Each row comes from the steps of one walk. Every step used is in the known rows, and no mark comes twice. Write the walk behind each row, first mark first.
Known rows:
nove-lofub-guta-fadozar-dufo: [-2.743 -1.092  2.781 -1.528 -0.947 -0.317 -3.679 -1.021 -0.523 -0.499
 -0.252  1.166  1.582 -2.979 -0.295  0.934 -4.101 -0.076 -0.778  0.441
  0.882  0.346]
fadozar-dufo: [-1.743 -1.643  1.851 -0.771  1.301  0.356 -2.695 -0.069  0.749 -1.378
 -0.843  0.918  3.521 -1.644 -0.123  0.948 -2.681 -1.719 -0.902 -0.388
 -0.317 -0.232]
repa-dufo-fadozar-guta: [-1.515 -0.473  2.022  1.318  1.954  2.126 -2.384  1.310 -0.786 -1.395
 -2.846  3.082  1.647 -1.933 -0.628 -0.647 -3.447 -1.450  0.161 -0.122
 -0.723 -0.755]
nove-lofub-guta-fadozar: [-0.952 -0.402  4.084 -1.927 -2.185  1.195 -2.907 -1.213 -0.857  0.575
 -0.453  1.760 -3.098 -2.654 -0.149 -0.143 -4.639 -0.134 -0.488  0.351
  2.078 -0.142]
kubuz-guta: [-1.874  0.116  3.394 -0.062  0.331  3.238 -0.933  0.487 -0.188 -2.360
 -3.115  1.069  0.878 -2.327  0.112 -1.454 -2.759 -3.141 -0.141 -0.104
  0.323  0.115]
vuge-lofub-guta-fadozar-dufo: [-3.304 -0.995  1.391 -1.053 -0.950 -0.406 -4.101 -0.373 -1.340 -0.757
 -0.547  1.063  2.062 -2.768 -0.373  0.961 -1.633 -0.525 -0.091 -0.555
  1.222  0.083]
fadozar-guta-lofub-nove: [-2.629 -0.475  3.085 -0.737 -0.230  3.248 -2.739 -1.074 -0.352 -0.311
 -1.534  1.816 -1.571 -2.745 -0.207 -1.331 -3.069 -1.606 -0.688 -1.585
  0.074 -1.049]
guta-lofub-nove: [-0.846 -1.037  3.654 -1.004 -0.463  2.358 -2.879 -1.304  0.925  0.606
 -0.866  0.605 -2.074 -1.359 -0.120 -1.638 -3.167 -1.801 -1.186 -1.315
  0.271 -1.145]
lofub-guta: [ 0.995 -0.387  3.630 -0.797  0.712  2.974 -2.682 -0.306  0.670 -0.409
 -0.999  1.989 -2.087 -1.871  0.457  0.017 -2.259 -0.955  0.445 -1.168
  0.647 -1.006]
vuge-lofub-nove: [-1.465 -0.128  2.074 -1.141 -0.248  1.526 -2.600 -0.113 -0.905 -0.289
 -0.505  0.883 -1.759 -0.793 -0.738 -0.593 -0.494 -2.776 -1.336 -1.556
  1.336 -1.378]
guta-fadozar: [-1.529 -1.719  2.612 -0.822 -1.498  1.388 -2.454 -0.691 -0.587  0.506
 -1.388  1.441 -1.868 -1.973 -0.084 -0.871 -3.514 -1.376 -0.609  0.155
  1.576  0.026]
repa-dufo-kubuz-guta-fadozar: [-3.065 -0.790  2.192 -1.744 -1.029  1.258 -2.928  1.587 -0.886 -0.585
 -4.541  1.018  0.538 -2.619 -0.503 -3.286 -3.857 -1.623 -0.114  1.454
  2.662  1.569]
fadozar-guta: [-2.428 -0.420  2.117 -0.408  1.070  3.497 -1.479  0.361 -1.356 -1.969
 -2.070  3.280  0.194 -3.111  0.033  0.551 -2.947 -1.932  0.156 -1.076
  0.209 -0.567]
repa-dufo-nove-lofub-guta-fadozar: [-0.693 -0.717  4.494 -3.132 -1.754  0.095 -3.658 -0.241 -0.408  0.231
 -1.278  1.983 -2.237 -2.187  0.282 -0.623 -5.304  1.013 -0.859  0.988
  4.758  0.439]
nove-lofub-guta-fadozar-dufo-vuge: [-0.550 -0.156  3.180 -2.289 -0.281 -1.010 -3.352 -1.897 -0.068 -0.325
  1.725  1.221  0.744 -2.286 -0.458  1.438 -4.859 -1.788 -0.383  0.834
  0.294 -1.132]
guta-fadozar-dufo-repa: [-0.501 -1.504  0.644 -1.525  0.344 -0.461 -3.154 -0.093  0.071 -0.125
  1.913  1.669  2.764 -1.823 -0.052  0.731 -3.745 -2.701 -1.208  0.787
  2.667  0.753]
nove-lofub: [ 0.424 -0.387  4.389 -2.609 -0.407  0.533 -1.240 -0.782  0.227 -0.469
  0.156  1.335 -0.745 -0.718 -0.580  0.923 -5.792 -1.887 -1.867  0.326
  1.389 -0.560]
guta-lofub: [ 0.030 -1.314  3.745 -1.207 -0.741  1.587 -2.106 -1.010  1.054  0.306
 -0.840  0.891 -0.060 -0.992 -0.006 -0.380 -4.139 -1.574 -0.324 -1.347
  0.667 -0.617]
vuge-lofub-guta-fadozar-dufo-kubuz: [-2.397 -0.234 -0.510 -3.889 -0.066 -0.692 -3.805 -0.100 -0.974  0.040
 -2.085  0.651  1.654 -2.067 -0.574  0.219 -2.297 -2.162  0.107  1.025
  3.421  0.649]
kubuz-guta-lofub-nove: [-2.229 -0.142  3.929 -0.329 -0.699  3.056 -2.344 -0.974  0.442 -0.617
 -2.205  0.410 -1.106 -2.312 -0.113 -2.552 -3.022 -2.371 -0.841 -0.973
  0.078 -0.635]

Write each row's walk:
[-2.571  0.065  2.193 -2.371 -0.280  1.175 -2.163 -0.468  0.417 -1.154
 -3.198  0.003  3.322 -2.364 -0.212 -1.226 -4.254 -2.825  0.142  0.282
  1.425  0.789]  fadozar-dufo-kubuz-guta-lofub
[-4.548 -1.137  1.834 -0.156 -0.626  0.646 -2.814 -0.188 -0.849 -1.828
 -2.245  0.634  3.486 -3.430 -0.137 -0.527 -2.953 -1.600 -0.524  0.581
  0.354  0.941]  kubuz-guta-fadozar-dufo
[-1.468  0.245  1.498  0.952  1.561  3.064 -1.197 -0.793 -1.127 -1.214
 -2.037  2.867  0.124 -2.360 -0.241  0.483 -3.322 -3.042  0.390  0.104
 -0.740 -1.330]  dufo-fadozar-guta
[-0.723 -0.100  4.087 -3.278 -2.063  0.923 -2.804 -1.875 -0.707  0.348
 -0.667  1.817 -3.511 -2.618  0.600  0.321 -5.322 -0.220 -0.629  1.201
  4.780 -0.062]  dufo-nove-lofub-guta-fadozar
[-3.049 -0.141  1.698 -1.865 -1.342  2.011 -1.987 -0.111 -1.179 -0.484
 -3.791  0.759 -0.731 -2.936 -0.162 -2.272 -3.773 -2.912  0.043  1.678
  2.616  1.150]  dufo-kubuz-guta-fadozar
[-1.768 -0.379  2.382 -1.337 -2.203  1.107 -3.410 -0.434 -1.809  0.293
 -0.776  1.640 -2.521 -2.381 -0.261 -0.117 -1.606 -0.755  0.354 -0.801
  2.480 -0.300]  vuge-lofub-guta-fadozar
[-1.003 -1.019  3.144 -0.863 -1.434  2.175 -3.164 -0.814 -0.570  0.527
 -1.270  1.826 -3.097 -2.763  0.229 -0.752 -2.886 -0.364  0.283 -0.240
  1.598 -0.212]  lofub-guta-fadozar
[-0.833 -0.589  2.985 -1.386 -1.664 -0.091 -4.375  0.855 -1.475  0.282
 -0.359  1.864 -1.398 -1.780 -0.677 -0.686 -2.047 -0.080  0.436 -0.726
  2.081 -0.410]  repa-dufo-vuge-lofub-guta-fadozar
[ 0.262  0.512  4.183 -3.802  0.312  0.401 -2.667 -1.617  0.538 -1.157
 -0.087  1.662 -0.451 -2.104  0.763  1.882 -5.062 -0.667 -0.924  0.707
  4.260 -0.584]  fadozar-dufo-nove-lofub-guta
[-3.233 -2.027  1.569 -0.755 -0.398 -0.125 -3.332 -0.612 -0.296 -0.573
 -1.011  0.892  2.549 -2.428 -0.229  0.339 -3.142 -1.069 -0.915  0.200
  0.444  0.389]  guta-fadozar-dufo
[-2.775 -1.498  2.029 -0.689 -0.409  0.438 -3.952 -0.660 -0.282 -0.582
 -1.036  1.225  1.613 -3.081  0.031  0.344 -2.673 -0.236 -0.171 -0.139
  0.446  0.210]  lofub-guta-fadozar-dufo
[-1.438 -0.733  2.939  0.462  0.226  1.718 -2.720  0.091 -0.190 -0.431
 -2.205  2.281  1.759 -1.799 -0.517 -0.749 -4.511 -0.929  0.280 -0.886
 -0.325 -0.601]  repa-dufo-fadozar-guta-lofub
[ 0.041  0.739  2.240 -1.717  0.398  0.149 -3.470 -0.402 -0.738 -1.035
  1.159  1.539  0.589 -1.564 -0.390  1.827 -0.891 -1.989  0.675 -1.405
  0.934 -1.761]  fadozar-dufo-vuge-lofub-guta
[-2.702  0.403  3.649 -4.283 -1.138 -0.814 -1.637 -1.832 -0.509 -1.857
 -1.015  0.933  1.524 -2.343  0.435  1.260 -6.617 -1.852 -1.997  2.358
  5.526  0.675]  kubuz-guta-fadozar-dufo-nove-lofub
[-2.048 -0.664  3.176  0.477  0.412  2.213 -3.385 -0.040  0.038  0.019
 -2.177  1.688 -0.311 -1.933 -0.677 -2.236 -3.416 -0.983 -0.719 -0.939
 -0.539 -1.033]  repa-dufo-fadozar-guta-lofub-nove
[-1.768 -0.167  4.033 -0.700 -1.014  2.474 -1.556 -0.529  0.282 -1.177
 -2.423  0.618  1.143 -2.086  0.037 -1.414 -3.970 -2.285  0.091 -0.911
  0.495  0.051]  kubuz-guta-lofub
[-1.781 -0.283  0.917 -4.314 -0.123 -0.650 -3.424 -0.768 -0.190  0.278
 -1.903  0.752  1.117 -2.395 -0.516  0.199 -4.765 -1.709 -0.558  2.057
  3.132  0.853]  nove-lofub-guta-fadozar-dufo-kubuz
[-0.600 -0.539  2.411 -1.314  0.296 -0.182 -3.656 -1.569  0.101 -0.347
  1.075  1.306  0.785 -2.351 -0.182  0.887 -3.522 -1.913  0.234  0.348
 -0.225 -1.215]  lofub-guta-fadozar-dufo-vuge
[-1.545 -0.301  3.450 -4.717 -0.842 -1.315 -2.046 -2.102 -0.108 -0.862
 -0.029  1.102  0.686 -1.630  0.406  1.924 -6.820 -1.362 -2.269  2.053
  5.524  0.208]  guta-fadozar-dufo-nove-lofub
[-2.178 -1.151 -0.169 -3.451  0.492 -0.219 -3.160 -0.376  0.000  0.252
 -2.535  0.567  1.934 -1.894 -0.426 -0.390 -3.716 -2.478 -0.533  1.762
  2.603  0.819]  guta-fadozar-dufo-kubuz
[-2.073 -0.412  3.402 -1.535 -0.044  2.057 -3.355  0.767  0.746 -0.314
 -3.661  0.346  0.122 -1.884 -0.548 -3.814 -3.344 -1.678 -0.861 -0.248
  1.110  0.189]  repa-dufo-kubuz-guta-lofub-nove
[ 0.678 -1.189  0.880 -1.577  1.642 -0.060 -2.648  0.287  0.900 -0.755
  2.066  1.702  3.626 -1.131  0.018  1.280 -3.412 -3.289 -1.275  0.194
  2.141  0.269]  fadozar-dufo-repa
[-2.353 -0.188  1.560 -3.812 -0.492 -0.597 -3.223 -1.508 -0.774 -1.135
 -1.002  1.152  0.933 -2.260  0.997  1.765 -2.833 -1.216 -0.571  0.761
  6.581  0.000]  vuge-lofub-guta-fadozar-dufo-nove
[-0.930  0.136  2.469 -1.524 -2.005  0.645 -3.505 -0.925 -1.751  0.443
  0.322  1.668 -2.687 -2.181 -0.328  0.239 -2.008 -1.409  0.598 -0.554
  2.106 -0.967]  dufo-vuge-lofub-guta-fadozar
[-1.970 -0.098  2.699  0.292  0.112  2.976 -2.477 -1.770 -0.273  0.150
 -1.445  1.588 -1.560 -2.318 -0.337 -1.300 -3.361 -2.322 -0.582 -0.765
 -0.536 -1.545]  dufo-fadozar-guta-lofub-nove
[-1.747 -0.075  1.000 -2.082 -0.821 -1.668 -3.034 -0.510 -1.770 -0.743
  1.436  0.849  1.972 -0.959 -1.048  1.826 -1.598 -3.095 -0.272 -0.579
  1.401 -1.120]  guta-fadozar-dufo-vuge-lofub
